What can hang from each mark
kofal: lomu zitap
fidus: guso lomu
rutod: regi
pudo: guso regi
regi: pudo rutod
zipeg: rami
rami: lomu zipeg
lomu: fidus kofal rami rana
rana: lomu
zitap: kofal

Every row comes from one small tree of marks. Brackets hold a mark, then the marks that hang from it, in alphabetical order. Every link used is in the known rows. Which tree was each row made from?
(in the rows, 128 means zero)
Known rows
(regi pudo rutod): [127 142 120 150 148 110 159  90 123 166 138 155 123 107 137 127 147 112
 119 132 156 124 115 178 130 126 131 104 125 125 152 141 137 109  90 153
 104 161  87 116 108 111 162 128 144 141 147  85 107 141  97 129 174 115
 151 118 124 140 131  97 137 139 125 108 132 134  93 127 138 140 126 142
 155]
(rutod (regi pudo)): [145 137 125 129 128  98 171 108 121 159 134 172 130 112 125 125 158 121
 117 112 134 117 120 156 155 137 131 107 123 129 161 143 131 114  91 173
 110 161 120 123 115 117 136 113 143 153 160  98 108 143 104 124 163 118
 141 129 127 159 140  95 149 127 119 112 142 128  83 114 132 148 148 147
 149]
(rami (lomu fidus rana)): [105 136 132 113 108 112 198 104 107 145 139 145 138 101 118  99 146 137
 125 157 123  99 126 191 146 113 135  92 111 147 145 116 180 127 112 158
 100 171  97 125 109 140 136 109 136 159 107 108 122 120  92 121 177 104
 138 115 143 173 123 102 148 124 141 101 114 154  88 118 144 161 109 136
 147]
(rana (lomu (fidus guso) (kofal zitap) (rami zipeg))): [105 152 175 132  93 100 248 118  92 161 142 162 121 110 125 116 139 125
 137 167 123 103 107 174 115 115 124  97 131 157 104 137 183 157 118 178
 129 161  95 104 113 153 134  99 154 181 118  95 145 113 112 116 207  83
 150 125 135 146 137  99 179 116 138  89  73 142 131 112 125 141  90 118
 137]
(fidus guso lomu): [115 124 129 135 114 118 169 112 123 148 135 186 118 119 115 119 131 134
 131 122 139 104 110 152 129 121 120 108 125 142 152 127 175 120  98 172
 135 166 109 112  95 109 136 115 143 163 119 121 119 139 129 136 160 107
 144 125 141 162 153 101 140 120 129 116 147 131 101 102 146 147  92 131
 153]
(lomu kofal rami rana): [105 122 131 149 129 110 187 100 115 169 132 122 142 108 128 123 137 129
 146 151 120  76 119 204 141 130 139 107 111 155 130 147 159 141 116 176
 117 161 104 131 126 110 151 121 144 159 123  72 117 128  93 122 192 115
 151 132 137 170 120  93 152 115 143  86 125 143 117 127 137 148 126 151
 156]
(rana (lomu fidus)): [102 128 128 119 124 122 195 101 110 139 146 164 113  80 120  99 139 148
 112 144 141 109 128 176 141 110 129  89 126 140 142 135 157 123  94 160
 120 163 117 112 101 147 129 107 144 151 131 102 128 129 116 123 177 109
 137 115 130 170 123 108 145 126 144 110 120 139  98 119 150 152  96 129
 152]
(zipeg rami): [112 144 108 131 116 103 159 106 106 140 144 151 112  67 123 121 136 149
 137 148 139 124 129 163 128 135 143 110 121 126 162 138 147 117  98 168
 126 176  98 136 111 129 154 119 148 143 140 126 115 123 114 131 165 125
 132 131 128 167 131 102 133 111 146 114 155 139  93 125 144 159 101 152
 156]
(pudo (regi rutod)): [124 141 109 148 139 104 174 100 133 143 146 171 124  83 143 107 136 138
 100 125 145 138 120 196 134 133 141 116 122 134 160 144 126 116 114 155
 124 156 103 113  95 101 147 115 137 143 128 111 128 138 100 117 192 114
 152 115 133 167 124 106 129 128 133 111 131 142  93 140 141 155 113 149
 151]
(pudo guso regi): [128 160 108 152 119  98 161 126 128 136 145 165 134  85 143 111 127 146
 101 120 133 133 120 174 137 128 143 121 116 139 166 154 143  99 125 165
 132 150 112 115 106 117 121 104 139 158 127 140 144 134 103 115 178 104
 138 134 136 195 125 107 130 115 134  97 141 152 116 137 156 152 109 160
 143]
(pudo guso (regi rutod)): [128 170 109 158 133  93 169 114 129 140 140 171 129  82 157 109 133 144
  95 123 152 137 111 198 124 135 143 123 122 133 164 159 131 102 125 153
 131 147 100 111 105 108 133 111 139 154 128 126 139 136  92 111 187 102
 153 120 135 183 115 104 127 123 136  90 134 148 116 148 150 155 104 151
 148]
(rana (lomu kofal)): [107 111 133 144 133 112 177  94 107 153 122 155 118  88 130 111 131 144
 138 138 138  95 114 172 137 122 119  99 126 158 139 142 152 137  98 171
 104 161 142 105 113 122 133 128 136 149 142  69 113 125 113 124 185 106
 146 129 137 170 137 101 146 127 139 118 109 132  95 116 139 152 103 149
 149]
(fidus guso): [127 147 125 150 128 105 163 110 121 144 142 165 125 111 120 115 130 127
 137 123 127 117 123 150 130 128 122 108 124 149 151 125 156 106 115 164
 126 157 103 118 104 106 144 114 148 160 125 118 116 135 135 138 164 115
 143 126 126 166 141 104 132 110 138 111 139 143 110 113 143 156 109 137
 149]
(fidus (lomu rana)): [106 102 118 126 117 116 183 104 113 152 126 154 127 111 111 118 133 137
 123 139 135  81 123 174 140 118 135  89 110 139 150 122 180 129 100 166
 119 173 109 129 104 106 139 118 134 156 118 103 119 135 109 128 170 109
 144 123 142 174 143  94 146 126 131 118 148 134  93 115 154 140 107 136
 157]
(rami (lomu fidus (kofal zitap) rana) zipeg): [109 156 163 114  89  92 239 110  91 151 141 145 142 122 118 108 140 117
 133 174 107 101 116 174 132 116 122  81 107 161 124 105 182 155 121 156
  79 174  93 117 116 137 149 107 132 170  99  90 135  91  93 112 202  87
 138 121 144 161 134  93 175 125 122 103  60 158  99 111 126 154 111 148
 130]
(rami lomu): [118 140 120 133 110 107 152 104 124 134 133 164 132  85 125 104 138 151
 130 137 138 118 116 166 140 124 126 104 122 138 157 116 163 127 109 159
 102 174 102 114 107 120 142 117 135 149 123  98 114 131 108 126 172 116
 129 132 144 157 141 110 136 122 137 126 137 145  74 116 142 156 105 157
 142]
(rami (lomu (fidus guso) (kofal zitap)) zipeg): [121 169 173 127  81  93 223 122  97 152 148 173 132 121 115 107 140 122
 141 159 111 123 103 152 121 118 107 103 124 161 126 106 175 145 121 162
  95 167  94 100 111 143 146 102 141 178 101 113 133 101 115 120 190  83
 137 126 143 148 148 108 163 115 124 101  64 157 109 101 122 158 101 134
 124]
(zitap (kofal (lomu (fidus guso) rami rana))): [100 103 147 130 118 115 224 112  99 169 137 141 128 129 109 115 151 128
 139 154 135  93 121 209 134 132 141  87 126 154 119 138 191 133 123 184
 125 149 106 134 112 129 122 110 156 174 115 111 124 133 103 122 169  86
 148 114 138 175 130  93 151 115 139  62 111 139 127 115 132 153 115 103
 169]
(zitap kofal): [117 121 117 154 122 100 160 104 121 153 145 151 123 111 112 116 140 140
 139 131 134 117 128 167 134 131 129 110 118 144 152 128 122 113 114 160
 102 155 108 117 108  94 155 128 150 144 138  87 111 129 122 126 164 115
 141 133 125 172 135 106 123 115 136 104 123 151  95 116 139 169 131 157
 161]
(rana (lomu (kofal zitap) rami)): [101 129 146 145 115 110 208  99 111 166 141 139 119  88 137 118 131 142
 137 165 155  98 108 182 133 122 134  88 126 139 124 153 173 155 103 179
 128 164 123 121 119 140 133 109 145 156 143  66 118 129 109 121 207  92
 138 121 140 147 144 110 175 120 139 107 108 131 108 125 134 131 106 156
 152]
(lomu kofal rami): [108 130 126 145 127 114 173 103 123 163 142 136 135  88 131 123 138 140
 149 142 133  91 114 190 142 138 130 121 121 149 131 150 142 138 110 177
 121 167 106 122 124 111 154 119 143 150 131  80 119 133 109 122 187 119
 139 141 129 162 122 103 150 109 145  96 125 143 109 121 138 148 121 154
 154]
(lomu (fidus guso) (kofal zitap) (rami zipeg)): [117 165 165 130  95  97 238 123 108 160 158 156 129 124 121 123 140 118
 143 163 111 106 111 168 119 129 125 107 121 151 110 130 161 146 125 173
 125 163  74 113 115 135 160  95 156 178 104 110 141 112 119 121 196  95
 143 130 128 149 130 100 168 106 132  84  76 158 133 115 123 151 110 128
 138]
(rana (lomu (fidus guso) (rami zipeg))): [112 137 155 131 102 106 218 120 104 143 134 172 117  87 125 111 142 132
 127 147 123 105 119 187 119 116 132 101 129 146 116 132 183 142 115 173
 136 158  81 102 104 150 137 102 157 174 113 109 143 130 104 120 182 106
 155 128 134 159 126  93 153 117 148  96 109 145 126 117 134 158  76 102
 138]
(zitap (kofal (lomu fidus (rami zipeg)))): [105 112 144 110 105 103 217 118 104 153 142 150 115  93 114 118 155 135
 130 159 142 116 132 194 128 141 140  97 123 147 121 129 157 145 114 171
 105 165  90 118 112 119 153 106 149 162 120  98 139 132 108 103 178 104
 136 139 132 165 119  92 147 123 138  90  95 148 108 112 125 158 113 128
 154]

Which tree is each row?
[ 99 158 157 127  86 102 231 107  81 164 149 146 129 120 122 114 139 133
 151 181 114 110 107 179 117 120 130  98 123 154 128 125 193 139 114 174
 116 168  97 136 118 170 129 107 144 177 110 122 119  95  91 128 185  75
 143 110 149 159 141 105 171 112 138  71  92 143 109 115 128 151  91 130
 148]
(zipeg (rami (lomu (fidus guso) (kofal zitap) rana)))
[ 98  97 129 134 118 117 196 100 114 173 127 141 136 107 122 128 138 136
 146 148 132  62 107 205 141 128 137 107 113 153 128 148 178 152 104 179
 124 173 111 128 122 115 140 119 136 164 121  77 120 135  88 120 187 106
 153 133 150 161 130  90 164 124 138  94 133 129 110 113 138 138 109 142
 158]
(fidus (lomu kofal rami rana))
[107 107 143 129 126 112 221 110  89 160 138 154 123 136  98 109 147 120
 137 144 134 100 124 182 139 127 130  86 126 164 136 122 181 119 116 170
 105 147 124 131 104 125 122 115 151 172 116 113 118 126 120 126 161  84
 149 107 133 182 135  94 141 119 131  77 100 142 116 107 135 156 120 109
 164]
(zitap (kofal (lomu (fidus guso) rana)))
[105 145 159 120  98  95 250 115  98 166 155 129 138 120 118 122 141 117
 128 179 113  90 121 189 130 120 137  89 106 151 111 130 168 155 124 173
 110 171  75 127 121 132 165  98 147 171 104  89 139 104  94 111 208  98
 144 126 128 165 119  91 176 115 135  90  75 157 131 125 127 147 127 139
 141]
(lomu fidus (kofal zitap) (rami zipeg) rana)
[108 133 140 133 120 116 201 106 105 142 141 176 114 102 116 101 137 141
 120 136 130 109 120 169 134 109 123  96 133 148 137 132 175 118 104 165
 124 153 118 109  97 149 119 109 151 163 124 116 123 130 121 131 169  99
 146 111 131 171 133 106 147 119 142 102 120 136 114 114 148 154  89 109
 149]
(rana (lomu (fidus guso)))
[116 139 137 134 127 110 206 111 106 146 149 150 133 125 109 111 139 121
 128 140 112  96 128 175 140 116 132  95 115 149 142 121 173 109 117 162
 124 155  92 130 104 129 138 107 152 168 104 126 126 119 114 136 167 108
 152 107 127 185 124  99 141 111 140  86 118 153 125 118 145 160 116 110
 155]
(lomu (fidus guso) rana)
[107 110 138 145 109 120 179 106 122 169 134 170 125 115 123 129 134 140
 160 129 130  84  99 182 132 132 119 125 127 155 126 149 171 144  97 184
 138 164 109 110 113 116 135 117 143 170 119  96 123 140 110 128 176 103
 152 141 150 149 146 101 158 113 137  94 136 130 116 106 135 143  97 131
 151]
(fidus guso (lomu kofal rami))
[111 131 143 139 131 113 209 105  96 163 145 149 140 141 111 112 140 112
 144 144 100  81 115 179 136 121 120 104 116 170 130 133 157 116 116 171
 109 155 110 119 112 130 140 113 145 174 105 108 123 113 110 132 178 101
 156 115 129 191 123  95 150 112 138  76  95 152 125 113 141 161 121 118
 154]
(lomu (fidus guso) kofal rana)
[107 111 126 121 134 116 194 102 104 157 127 133 128  90 128 117 140 134
 129 155 159  83 123 197 149 133 152  77 118 137 141 137 202 142 111 179
 130 168 111 141 117 113 129 116 136 161 125  91 118 143 104 119 180 109
 136 123 138 163 130  91 159 124 144  96 146 129 103 129 142 135 114 135
 163]
(kofal (lomu rami rana))
[109 141 150 117 100  98 212 103  95 147 126 151 149 110 116 109 146 121
 137 157  91  95 115 190 131 118 120  98 107 172 119 109 171 148 116 158
  73 176  96 105 115 130 150 116 133 169  97  84 135 100  83 111 188 105
 148 134 146 172 121  87 158 123 132  99  75 157 100 108 128 164 110 141
 130]
(rami (lomu fidus kofal rana) zipeg)
[148 161 126 141 120  88 165 117 115 159 129 173 135 119 139 130 152 128
 113 114 131 120 114 157 150 137 131 113 123 130 164 161 135 100 101 173
 119 150 116 121 122 125 121 110 146 158 162 115 122 139  93 117 160 106
 142 136 129 171 134  95 140 125 118  95 145 135 108 121 141 149 137 147
 146]
(rutod (regi (pudo guso)))
[111 127 167 139  92  95 238 118  96 170 128 155 131 138 119 134 132 112
 147 160 120  77 101 172 114 122 128  95 113 154 116 124 209 163 121 181
 132 168  88 118 116 118 144 107 147 185 107  95 133 117 104 121 197  84
 155 130 148 152 154  82 181 116 123  93  98 138 126 110 121 133 100 129
 142]
(fidus guso (lomu (kofal zitap) (rami zipeg) rana))
[104 112 129 118 123 112 204 108 105 154 149 158 113 103 102 105 149 138
 125 150 147 123 129 176 143 135 131  91 126 150 140 128 147 123 102 167
  99 160 130 123 106 122 136 115 141 152 127 106 124 129 125 116 163  99
 130 119 125 177 129 107 138 128 134  96 103 143  97 110 139 157 123 135
 163]
(zitap (kofal (lomu fidus)))
[102 110 137 105 125 121 223 107 104 155 138 134 128  95 122 109 151 138
 121 171 147  87 128 206 150 128 152  79 121 139 133 135 198 139 109 178
 128 172 103 143 115 136 131 102 141 162 113 114 132 136 101 116 181 104
 136 111 134 174 115  94 163 120 148  85 124 136 112 126 146 142 110 122
 166]
(kofal (lomu fidus rami rana))
[101 146 119 104  91 109 179 107 104 139 143 160 114  64 122 106 146 166
 131 164 133 129 121 184 131 124 139 113 125 129 148 126 161 125  97 162
 111 181  94 128 109 161 142 108 141 152 122 132 122 118  90 121 169 109
 125 128 145 161 124 112 144 115 150 103 133 146  81 117 140 164  82 140
 148]
(zipeg (rami (lomu fidus)))
[109 127 132 140 115 106 177  96 108 154 123 143 149 108 125 109 136 134
 145 149 120  88 111 189 141 123 125  98 112 164 141 121 174 140 116 166
  87 170 122 119 120 116 136 129 129 157 117  72 111 116  90 123 185 103
 146 130 151 165 137  96 152 122 131 101 106 142  89 115 135 156 117 160
 145]
(rami (lomu kofal rana))
[ 97 150 145 109  89  98 231 104  85 162 147 137 126  98 123 113 142 144
 137 192 123 108 113 189 128 118 136  94 116 143 137 130 180 147 104 167
 103 178 102 142 120 171 138 109 135 165 114 107 120  95  84 120 196  83
 131 111 148 156 133 105 171 116 137  86  89 142  96 118 131 151  98 152
 151]
(zipeg (rami (lomu fidus (kofal zitap) rana)))
[112 124 154 127 101 101 217 123 101 154 139 169 114 112 111 120 152 128
 138 146 129 112 122 187 120 142 129 103 132 156 112 126 169 139 119 178
 112 153  88 108 108 122 139 108 156 176 110 110 138 133 116 114 170  97
 146 132 136 168 129  93 146 113 135  81  91 150 126 106 121 158 101 106
 151]
(zitap (kofal (lomu (fidus guso) (rami zipeg))))
[113 155 173 136 101  96 252 120  94 167 152 140 141 137 118 123 139 106
 141 169  99  87 117 180 119 122 131  95 111 159 111 127 181 151 133 177
 125 160  74 125 117 134 154  97 150 188  99 104 141 102 106 120 203  90
 154 121 130 167 127  88 173 110 133  75  75 156 144 119 124 149 121 121
 141]
(lomu (fidus guso) (kofal zitap) (rami zipeg) rana)
[104 137 120 124  98 102 168 103  96 144 126 144 126  79 125 109 139 148
 139 163 133 110 123 189 125 124 148  98 117 136 153 124 185 132 113 167
 106 175  98 135 114 139 136 123 138 156 125 111 107 118  82 127 170 109
 136 125 150 160 139  98 143 116 145 101 143 136  83 125 140 157  87 152
 149]
(zipeg (rami (lomu rana)))
[100 142 145 125  97 108 205 106  85 156 134 155 128 108 119 112 145 140
 156 164  98 104 109 199 116 125 127 110 122 162 128 132 181 136 108 173
 108 167  98 127 120 164 127 118 143 175 110 124 118 103  81 127 176  89
 151 120 154 171 131 101 155 110 144  70 106 143 107 113 132 164  84 126
 146]
(zipeg (rami (lomu (fidus guso) kofal rana)))
[101  97 133 115 128 110 215 104  93 160 143 140 122 121 101 108 150 127
 126 157 138  99 131 191 148 128 138  74 119 156 141 124 165 126 115 169
  97 159 129 137 107 120 132 117 141 159 118 101 122 124 112 117 171  93
 140 110 132 187 126  94 143 128 132  85 100 141 104 112 140 154 128 128
 171]
(zitap (kofal (lomu fidus rana)))
[100 142 165 122  96 102 245 113 100 159 147 148 120  90 128 117 140 133
 126 175 136 103 114 184 126 120 131  90 125 147 110 138 168 163 108 173
 115 170 100 108 115 152 144  99 150 168 122  79 143 113 104 106 209  92
 141 126 136 151 125  99 179 124 138 100  74 141 120 120 126 138  98 138
 137]
(rana (lomu fidus (kofal zitap) (rami zipeg)))
[108 125 141 120 118 107 224 106 102 162 140 126 122 105 127 116 137 133
 121 177 168  98 120 180 146 127 154  59 118 128 142 135 211 147 116 183
 136 165 107 152 116 123 129 103 136 161 123  99 119 135 114 121 193  92
 128 110 132 152 140  98 175 123 136 102 130 126 106 133 141 120 120 148
 159]
(kofal (lomu rami rana) zitap)
[113 140 143 109  94  97 207 113 101 136 129 157 141  99 114 105 145 126
 122 155 108 105 128 184 133 113 131  89 109 153 133  99 178 137 120 155
  85 176  79 112 108 133 149 110 139 166 100 103 136 111  87 114 179 112
 143 127 143 173 124  91 146 127 133 106  94 160  93 114 135 169 102 132
 135]
(rami (lomu fidus rana) zipeg)
